Each row comes from the steps of one path. Every step used is in the known rows, and no mark comes twice. Write the path behind each row, first mark first.
Known rows:
H -> A -> T: [-20  -2   5   1  -2  14  -4  18  -3 -17  11   9   2  -9 -13 -24   6   9
  -7   5  14   6  -3   8  -3 -12 -14   3  -4   0  20  -5  -1  -5  14]
G -> Q: [  1  29   7  -7   3  -5 -11  16  -8   3  -2  -8 -16   0   0  25  13  -1
  -4  -1  11   8   3  -6  -2  -5  -2   8   9   2   0  -6  -6   0  10]
M -> A: [  3   2   0  14   5   4  12  16   1  -5  19  -8 -10 -14  -3 -11 -10   7
  -4  10   4  -2   8 -16  -6  -9   0  -3  -8   4   1  -5 -18   5   4]
S -> N: [ 10   4   3  -9   2   0   6   0  -3   4  -6 -10  -8  -2   3 -13  22   1
  11  -4  13  14 -11 -10   3  -9 -14  23  -7   9   3  -7  -8   2  12]
G -> Q -> A -> M: [-20  28  -4  -7   1   4  -7  12  -7  12  14 -27  -3  22  -6  32  14   6
 -15  -6  17  -5   5 -10  -1   6 -14   1   9  -9   0  -2 -12  -2  15]
S -> J: [ 12   1   3  -8   3   4   3  10  -4  -3  -2   5 -15   4  -8  -5  14  -7
   1  -4  10  -1  -6 -18   9  -9  -2   2 -10   7   5  -3 -20  -1   6]
J -> S: [ -5   3   3   0   5   1  -2  -6   1 -12 -21  13 -27  -6  -9  -2  -1   3
  -1  -8   0   6   7  13  -9  -6  -2  -1 -12   9   5  -6 -13  10   7]
G -> Q -> A -> H: [-25  25   5  -9  -6   1 -11   9  -7  -2  18 -15   2  17  -8  33  17 -10
 -12  -1  21 -16  15 -17  -3   9  -7  18   2 -11   3  -5  -6   6  21]
R -> N -> S -> J -> A: [ -2   0   9  -4   2   0   1   8   6   1  -2  16 -21   0   2  -7   1  -6
   5 -13 -12  -1  14  10   0   5  -7  10 -19   4   0   8   7  -4 -13]
R -> N -> S: [-13  13   9  -3   3  -5   0  -1  10   1  -7  11 -20  -3  14  -3 -11  -9
 -10 -13 -17   5  12  -2  -5  13  -3   1  -9   6   8  -1  16   8 -13]
T -> A: [  2 -26  -1  -7   2   1   5  -2  -5  -5  -1 -13 -10  -7  -4   1   6  -2
  -2  21  12   8  -4  -5   5 -13   2  -4 -16   0  11 -13 -20  -7   4]
R -> M -> A -> Q: [-10  -2 -13  17   9  -7 -12  18   3   2  15  -9  -5  -4  19  -9 -12  17
  -2  -1 -14  -3   3   6   6  -9   5  -8  -5  -3   0 -15  -1  -3  -6]
Z -> B: [  2  -4   6  -4  -3  -4  -8  -8  -4  13  -4  -4   0 -10   4  -3 -10  -5
  -6  -5   5  10  12  -3  -6  -9  -4  -3  -6   2  13  -4   2  10   2]
M -> A -> Q -> G: [-14   2   6  21   0 -16  -5  27  -2   6  23 -18   3  10 -10   0   0  16
 -10  10  -3  -3  10  -4   5  -8  12  -1  -6   8  -2 -19  -9  19   3]
H -> A -> M -> R: [-14  -1  -6  19  -9   5  12  -1  -9 -10   8   8  17  -4 -11 -16   2   7
  -2  12   1   4 -16   1   1   9 -12 -16  15   0   3  -1 -12 -11   4]
S -> J -> A -> M -> R -> B: [  5 -10 -15   0   1   8  15   4  -4  -7  -6  -5  10   2  -1  -3  12   3
  10   2   7   2  -5   9  -5   1   2  -9   7   5   2   7  -9 -15  -2]
T -> A -> H: [-26 -32  -5  -7  -4   4   5 -13  -5 -13  -7  -7  -2  -9  -8   2   8 -13
  -3  25  16  -2  -2 -14   3  -1   4   1 -16  -3  17 -13 -13  -3  13]
J -> A -> Q -> G: [-12  -5   9  -3  -1 -23 -10  17  -4  -4   1 -14  -3  13 -24  -1  23  13
   2   3   3   9   2  41   8 -12   7   8 -16   3   0 -18  -6   5   8]
R -> N -> S -> J: [ -5  11   8  -5   3  -1  -1   5   8   6  -5  17 -22   5  13  -2  -5 -12
  -3 -14 -15  -2   9 -13   2  10  -4   5 -11   7   6   3   9   5 -14]
G -> Q -> A -> T: [-20  27   4 -10   1   9 -17  30  -9   1  19 -24   1  20  -4  27  21   7
 -12  -3  24  -6  11  -5  -4  -3  -9  17   4  -8  12  -4   3   4  18]
Z -> B -> E: [ 16  -7   9   3  -5   2 -10 -11  11  11  -8   4   3  -6 -12   1 -19  -5
  -6  -5   5  -1  17  -1   6  -6   8 -10   1   2  -9  -2  15   5   3]
H -> A -> Q: [-17   1  10   6  -1   1 -17  16   1  -5  14   9   0  -4 -14 -22   3  13
  -8   5   2   5  -3  14   5 -12 -14   4  -5  -1   5 -26 -10  -4   8]
N -> R -> B: [ 10   8  -4 -20   8   2  13   5   1 -15   2  -9   5 -12  22   5 -13  -6
 -12  -3 -19   4   0 -12 -16  11   8  -9   8   9  18   0  -3   6  -2]
A -> M -> R -> B -> E -> S: [  2  -2 -11  15  -2   2   4 -25   4  -2 -19   5  16   2   3  11 -20  -2
  -9   7   1  -4  -6   1  -5   8  21 -27  32  -5 -10   5  13  -7 -12]
M -> R -> N -> S -> J -> A: [  6   1   8  14  -6  -4   8  10   0  -6   0  15   1  -1   9  -3   8  -4
  14  -1 -15  -4   5   5   1  16   4   6   0   6  -4  11  11  -2 -17]
Z -> B -> R: [ -1  -5   5 -18  -7  -2  -9 -12  -3  17  -4  -2  17  -8  -8   0  -9 -12
  -1   6   5   7   1   0   4  -4  -8  -4  -5   2  -2   1  14  13   1]
N -> R -> B -> E -> S -> J -> A -> H: [ 11 -16   1 -10   2  10   6 -12   9 -17  -3  20  10  -9  -9   8 -11 -13
   1   2  -8 -19   5   2  -5   9  18  -3   7  -8  -6  18   6  -8  -4]
B -> E -> S -> J -> A: [ 31 -15  14   8   1   2  -5 -10   6  -1  -5  24 -16   2 -37  -1   3  -1
   9   0  14 -14   2  18  14 -20  10   1  -8 -13 -25  11  -7 -16  -3]
N -> S -> J -> A -> T: [-20  -8  -5  -4   3  15  -2  14  -5 -13  -5   8 -20  -1 -30 -14  15   2
   2  -3   4  -1  11  17   2  -2   0   8 -19   3  24   6  -1  -7   2]
E -> S -> N: [ 11  -2  10  -3   0  -8  -6 -17 -11  12  -7   7 -12  -3   1  -8  13  -3
   9   1  16   9 -11   0  -3 -20  -9  23  -5  -9   2   1  -8   0  -3]
E -> S -> J: [ 14  -4  10  -1   3  -4  -8  -9 -12   6  -3  19 -17   4  -8  -2   5  -9
   0   0  13  -5  -7  -9   4 -19   1   5  -7 -11   4   5 -19  -2  -7]
S -> E: [ 23   6  -4   0  -5   4  -1   5   6 -12  -6   5  -8   1  -1  -4  16  -4
  18  -9   3  -2  -4 -12  -2  -4  18   6 -14  12  -2 -10 -15   0   6]

Write each row's path:
[  9  -8   0  21 -10   8   3 -20   2   4   0  16  27   1  -2 -12  -9   6
   4  10   7  -3  -8   8  -6   2  -5  -3  30 -10 -18   8  10 -18  -7]  H -> A -> M -> R -> B -> E -> S -> N
[-14   3  -1  18  -9   0  11   1  -1  -3   9  13  18  -4  10 -15  -4   6
  -1   5  -4   5 -15  -2  -1  13 -18 -14  14   1  -3   1   4  -8  -3]  H -> A -> M -> R -> N
[  0   1   6 -10 -14  -1 -17 -13  10  23  -7  15  19  -1  10   3 -14 -17
  12 -10 -14  -1  13  -3   0  12   4   6 -12   7  -9   8  35  16 -16]  Z -> B -> R -> N -> S -> E
[-13   4 -21   4   1   3  13  -8  -3  -7 -15 -13  16  -2  17   4  -7   2
  -8   5   0   7  -9  -6 -10  14   9 -23  25   9  10  -3   4  -3  -3]  A -> M -> R -> B
[ -1  30  10  -8   0  -3 -11  21  -9   6  21 -22  -5  20  -4  32  15   1
 -10  -4  16 -10  14  -9  -4  -2  -9  15   4  -8  -4  -6 -12   4  11]  G -> Q -> A
[-19  -9 -14  -5   4   6  12  -3  -2  -8 -10 -10 -12  -7 -23 -12  13  11
   3   1  11  13  -9  27   1  -6 -11  -8 -13   0   6   1 -16 -16  11]  J -> A -> M
[ 10  -2 -14   9   7  -1  15  13  -1 -10  21  -6   4 -13  22  -5 -15   7
   1  -2 -32  -4  -6 -11   0  12   6 -17   1   0   7  10  -8  -1  -6]  N -> R -> M -> A
[  0   2  -8 -21   2  -8  -2 -10   0  -2  -9  -2   7   3   1  -2  -2  -9
   7   1  -4   2 -16  11  18   0   0 -11  -1  -3 -10   3  12  -4  -3]  B -> R -> M
[ 18  -9  -4  12   3  -6   4  -7 -11  11  15   4   3  -9  23  -9  -4   7
  12   2 -14   1 -11  -7  -4  -5  -4  10   0 -15   0  17  -6  -3 -14]  E -> S -> N -> R -> M -> A
[ 18 -11  15   9  -4  -5 -18 -27   5  20  -9  17   1  -7 -13   4 -23  -7
  -8  -2   8  -5  16   5   4 -15  10  -7   2 -13 -10   5  15   5  -8]  Z -> B -> E -> S
[ 15 -10   3  -8   3   5   7  14  -4 -10   1   3 -17  -1 -21 -11  22   1
  14  -2  13   0  -3  11   6 -16  -7   9 -19   1   0   2 -22 -12   7]  S -> J -> A
[ 27  -5  10   3  -1   2  -1 -17   6   4  -4  13  -2  -5 -12  -1   0  -1
   7   1  -1  -3 -13  -4   9  -3   6   7   7  -8 -19  10   4  -1  -1]  B -> E -> S -> N -> R
[-21  -1  -5   4  -2   9   6  -2  -3  -5   6   6  -1  -4 -17 -21  -2   8
 -10   3   7   6 -11   5   1   0 -21 -14   0  -2   8  -3 -16 -13  10]  H -> A -> M
[-18  12   8 -19  -1  -4  -2  -6   9   4  -7   9  -2  -1   0  -1 -12 -16
  -2   1 -12   2  -2   2   8  15  -7   0  -8   6 -10   4  27  11 -13]  B -> R -> N -> S
[  8  -5 -11  13  -4   4   5 -27   4   9 -20   0  20   3   9   6  -6   2
   3   4   8   2 -11  -2  -6   7  11  -9  32  -2 -13   6  16  -8  -8]  A -> M -> R -> B -> E -> S -> N
[-28   2   1  -8  -4   6   4  -5   0 -13  16 -12   5  13 -12   5   8 -14
 -13   1  16 -19   9 -17  -3   9  -6   9 -14  -8  11  -7 -12   9  19]  Q -> A -> H
[ 28   3   0 -14   5   9  12   0  13  -3  -5 -10  11  -5  14  -1  -1  -1
   7  -6  -9   3  -6 -12  -5   8   2   9  13  11  -8   2  11   1   5]  S -> N -> R -> B -> E
[ 16   0 -11  -9   5  -4   9   0  -4   1  -2 -10   2  -3  27  -8  14   3
  16 -11 -17  12 -21  -7   6   7  -9   9   0   3   6   7   0  -3   2]  S -> N -> R -> M
[ 17  -3 -12   6   6   1  15  12  -3   3  17 -14   7  -9  28 -13   5  10
  16  -5 -20   5 -13 -15   0   5  -9   9  -1   3   2  10  -5  -1  -1]  S -> N -> R -> M -> A
[ 22   1  10  -4   5   0  -7 -19  13  -4 -14  11  -6  -2   3   8 -28  -8
 -12  -1   6  -9  16   7  -9 -13  21  -9  14  -6 -11  -1  12  -4 -11]  R -> B -> E -> S
[-14 -10 -15  13   1   7   9  -6   0  -8  -3  11  -1 -12  16  -7   1   6
  15  -8 -21  -3   0  -3 -11  15  -7  12  -6   5   3  12  -2  10   8]  J -> S -> N -> R -> M -> A -> H
[-12  -2  -4   1  -2 -21  -9  11  -1  10  13 -15  21  18  -2   4  -6   6
   3  12 -12  -5  -5  13  22   0  10 -10  -1  -1 -18  -5  15  12  -6]  B -> R -> M -> A -> Q -> G
[-19   5 -12  14  -4   3   8  -4   1   6 -10   8   3   7  12   1   0  -5
  -1  -4 -13   0 -10 -17   6  27  -1 -15  13   9   4   9  12   0 -14]  A -> M -> R -> N -> S -> J
[ 20   6   3 -11   6   5   1  -4  20 -11 -14  -1  -4  -1   3   6 -22  -5
 -11  -4   3  -6  16   1  -6  -4  19 -12  12   8 -10  -8  12  -3   0]  R -> B -> E
[  2   2   2  -2   3   3   0  -7   0  -1 -21   6 -22  -2  -1  -8  15   7
  13 -10   7  13   0  10  -8  -8 -14  21 -11  11   2  -4  -9  10  12]  J -> S -> N
[-15  28  -5   7  -5   2  -3  14 -12   8  16 -27  14  22  -1  35  17   7
  -9   2  13  -7   0 -13   0  16  -7  -1  22  -7  -5   1  -6  -1  10]  G -> Q -> A -> M -> R
[ 31 -12   9  -5   5   5  -5 -11  10  -5 -11  16  -7   0 -11   4 -15  -4
   2  -2  11 -12  16  21  -5 -20  17  -1   3 -10 -18   8   3 -16 -10]  R -> B -> E -> S -> J -> A
[ -3   0  -9  13   3 -20   0  24  -3  -2  23 -15  15  10  18   5  -7  13
  -4  -1 -35  -3  -5  -1   9  14  17 -15   3   2   5  -2   0  12  -7]  N -> R -> M -> A -> Q -> G
[-26 -24 -13  13  -5   2  10 -13  -2   3  -8  -7   7  -1  13   7  -4   1
  -4  19 -10   6  -6  -7   3  20   4 -18   2   2  10  -3   5  -7 -14]  T -> A -> M -> R -> N -> S
[ 20   0   0  -5   5  12   5  -7  15  -8 -21   8  -3  -5   8   2  -6   6
   7 -13 -14   2   5   7 -13   8   3   8   6  15 -10   4   8   9   7]  J -> S -> N -> R -> B -> E
[-12 -11  -2   4  -8 -23 -20   2  -4  31  13 -14  35  14   6   6 -17   3
  -1   5 -11  -4  10  14  15  -3   8 -10  -1  -4 -11  -2  27  19 -10]  Z -> B -> R -> M -> A -> Q -> G
[ 17  -1   4 -12   3  -4   1 -15  -8   6  -2   3   5  -8  24  -1  -1  -5
   4  -1  -5   8 -10  -4 -16  -7  -3  17   7  -7   9   8  -1   3  -9]  E -> S -> N -> R -> B
